Each row was made from one small tree. The marks that hang from a mark follow it in brackets, in the order of their numbers. Every link used is in the known rows. Write each row's tree.
In the rows, 128 means zero.
Known rows:
Q_52{Q_175{Q_335} Q_256{Q_452 Q_519 Q_996}}: [158 198 112 101 127 169  79 140 184 155 144 105 113 149  83 182 100]
Q_256{Q_52 Q_101 Q_452 Q_519}: [124 126 135 138 125 112  52 140 175 147 141  78  73 139 140 109 103]
Q_996{Q_256{Q_452}}: [114 108 104 137 153 151 114 135 134 142 116 157 103 162 141 131 119]
Q_452{Q_256{Q_52{Q_175} Q_101 Q_519 Q_996}}: [129 181 144 144  95 109  40 144 185 119 136  62  96 137 151 134  98]
Q_175{Q_52{Q_256{Q_519 Q_996}}}: [124 187 166 130 113 151  55 133 161 128 159 102 121 110  82 145 117]
Q_175{Q_52{Q_256{Q_101}} Q_335}: [124 179 140 137 115 122 112 128 140 120 156  91  91 152  52 156 109]
Q_175{Q_52{Q_256} Q_335}: [146 181 151 121 123 134 122 134 139 123 147 121 107 150  54 163 112]
Q_452{Q_256{Q_52 Q_101}}: [109 132 150 149 112  90  78 141 146 116 122  70  82 139 155 120 115]
Q_335{Q_175{Q_52{Q_256{Q_519}}}}: [143 192 165 132  69 143 113 125 162 128 146 142 121 120  91 130 113]
Q_996{Q_256}: [117 120 119 148 144 143 118 128 119 122 108 154 107 148 128 126 125]
Q_996{Q_256{Q_52{Q_175} Q_101 Q_452 Q_519}}: [134 143 113 159 116 134  61 145 182 132 122 121  70 170 133 128  85]
Q_256{Q_52 Q_452 Q_519 Q_996}: [133 155 144 123 146 128  29 143 180 155 157  85 102 135 146 124 114]
Q_452{Q_256{Q_101 Q_996}}: [ 87 146 125 138 125 112  80 128 139 128 138  70 109 130 158 130 128]
Q_996{Q_256{Q_52 Q_452}}: [123 120 126 148 155 131  81 143 147 135 124 138  88 170 142 130 113]
Q_335{Q_175{Q_52{Q_256{Q_452 Q_519 Q_996}}}}: [129 203 149 120  94 156  75 128 183 154 179 123 129 132 108 141 115]
Q_52{Q_175 Q_256{Q_101}}: [122 162 112 149  84 146 127 127 146 114 130 103 125 126  91 164 114]
Q_52{Q_175{Q_335} Q_256{Q_101 Q_452 Q_996}}: [127 192  90 123 125 152  95 131 170 147 165  79 115 165  82 187 109]
Q_52{Q_175{Q_335} Q_256}: [161 185 118 117 111 150 143 134 146 123 123 126 123 149  66 184 108]

Which tree is each row?
[110 122 125 157 140 127  44 140 167 141 121 105  51 161 143 107 101]	Q_996{Q_256{Q_52 Q_101 Q_452 Q_519}}
[144 189 103 129 138 112  72 139 183 141 179  71 105 185 110 161 100]	Q_256{Q_52{Q_175{Q_335}} Q_101 Q_452 Q_996}
[149 154 131 160 123 132 104 141 149 105 117 152 111 167 122 145 103]	Q_996{Q_256{Q_52{Q_175}}}
[ 97 148 134 133 118 118  54 131 155 135 127  64  91 118 157 116 118]	Q_452{Q_256{Q_101 Q_519 Q_996}}
[112 118 111 126 124 130  85 130 161 154 132  98  89 132 138 111 111]	Q_256{Q_101 Q_452 Q_519}
[102 148 122 145 146 110  47 133 165 146 178  61 105 151 144 130 122]	Q_256{Q_52 Q_101 Q_452 Q_996}
[131 169 135 121 117 136  82 136 173 149 150  91  66 151  64 146  95]	Q_175{Q_52{Q_256{Q_101 Q_452 Q_519}} Q_335}
[111 150 141 136  99 143  74 136 170 142 150  98  88 125  91 135 104]	Q_175{Q_52{Q_256{Q_101 Q_452 Q_519}}}
[174 166 119 127 141 139  81 151 181 140 115 143  69 194 109 148  79]	Q_996{Q_256{Q_52{Q_175{Q_335}} Q_452 Q_519}}
[106 153 121 121 139 162  80 132 149 151 154  97 134 125 117 162 134]	Q_52{Q_256{Q_452 Q_996}}
[179 180 132 125 122 110 119 142 160 118 139 117 114 171  95 159  98]	Q_256{Q_52{Q_175{Q_335}}}
[155 175 121 154 125 121  73 138 171 117 116 110  54 184  96 135  83]	Q_996{Q_256{Q_52{Q_175{Q_335}} Q_101 Q_519}}
[129 204 104 135 119 144 100 125 156 126 157  75 119 152  70 183 113]	Q_52{Q_175{Q_335} Q_256{Q_101 Q_996}}
[106 160 157 143 120 100  20 139 170 129 135  47  76 126 159 113 111]	Q_452{Q_256{Q_52 Q_101 Q_519 Q_996}}
[169 203 150 113 119 113  58 151 185 128 129  85  92 159 126 154  91]	Q_452{Q_256{Q_52{Q_175{Q_335}} Q_519 Q_996}}
[143 170 138 111 132 142 118 140 153 144 154 125 106 161  64 168 107]	Q_175{Q_52{Q_256{Q_452}} Q_335}
[115 164 146 150 130 109  24 130 168 131 161  53  89 126 133 111 115]	Q_256{Q_52 Q_101 Q_519 Q_996}
[107 142 135 141 103 145  81 125 148 132 119  84  87 104 100 130 117]	Q_52{Q_256{Q_101 Q_519}}
[108 124 137 131 103 115  88 135 149 130 102  86  78 119 153 109 111]	Q_452{Q_256{Q_101 Q_519}}
[101 111 102 147 139 145  79 132 153 148 113 123  65 153 141 110 108]	Q_996{Q_256{Q_101 Q_452 Q_519}}
[100 173 140 136 113 148  41 133 176 147 175  79 100 125  94 141 109]	Q_175{Q_52{Q_256{Q_101 Q_452 Q_519 Q_996}}}
[126 170 111 145 120 118  64 139 181 134 178  77 123 160 137 149 107]	Q_256{Q_52{Q_175} Q_101 Q_452 Q_996}
[138 179 118 117 109 176  74 139 181 148 143 112 132 124 108 169 109]	Q_52{Q_175 Q_256{Q_452 Q_519 Q_996}}
[102 139 109 127 138 136  54 128 167 159 158  77 101 130 145 118 118]	Q_256{Q_101 Q_452 Q_519 Q_996}
[187 170 127 107 125 124  89 152 190 145 134 118  91 172 109 149  84]	Q_256{Q_52{Q_175{Q_335}} Q_452 Q_519}
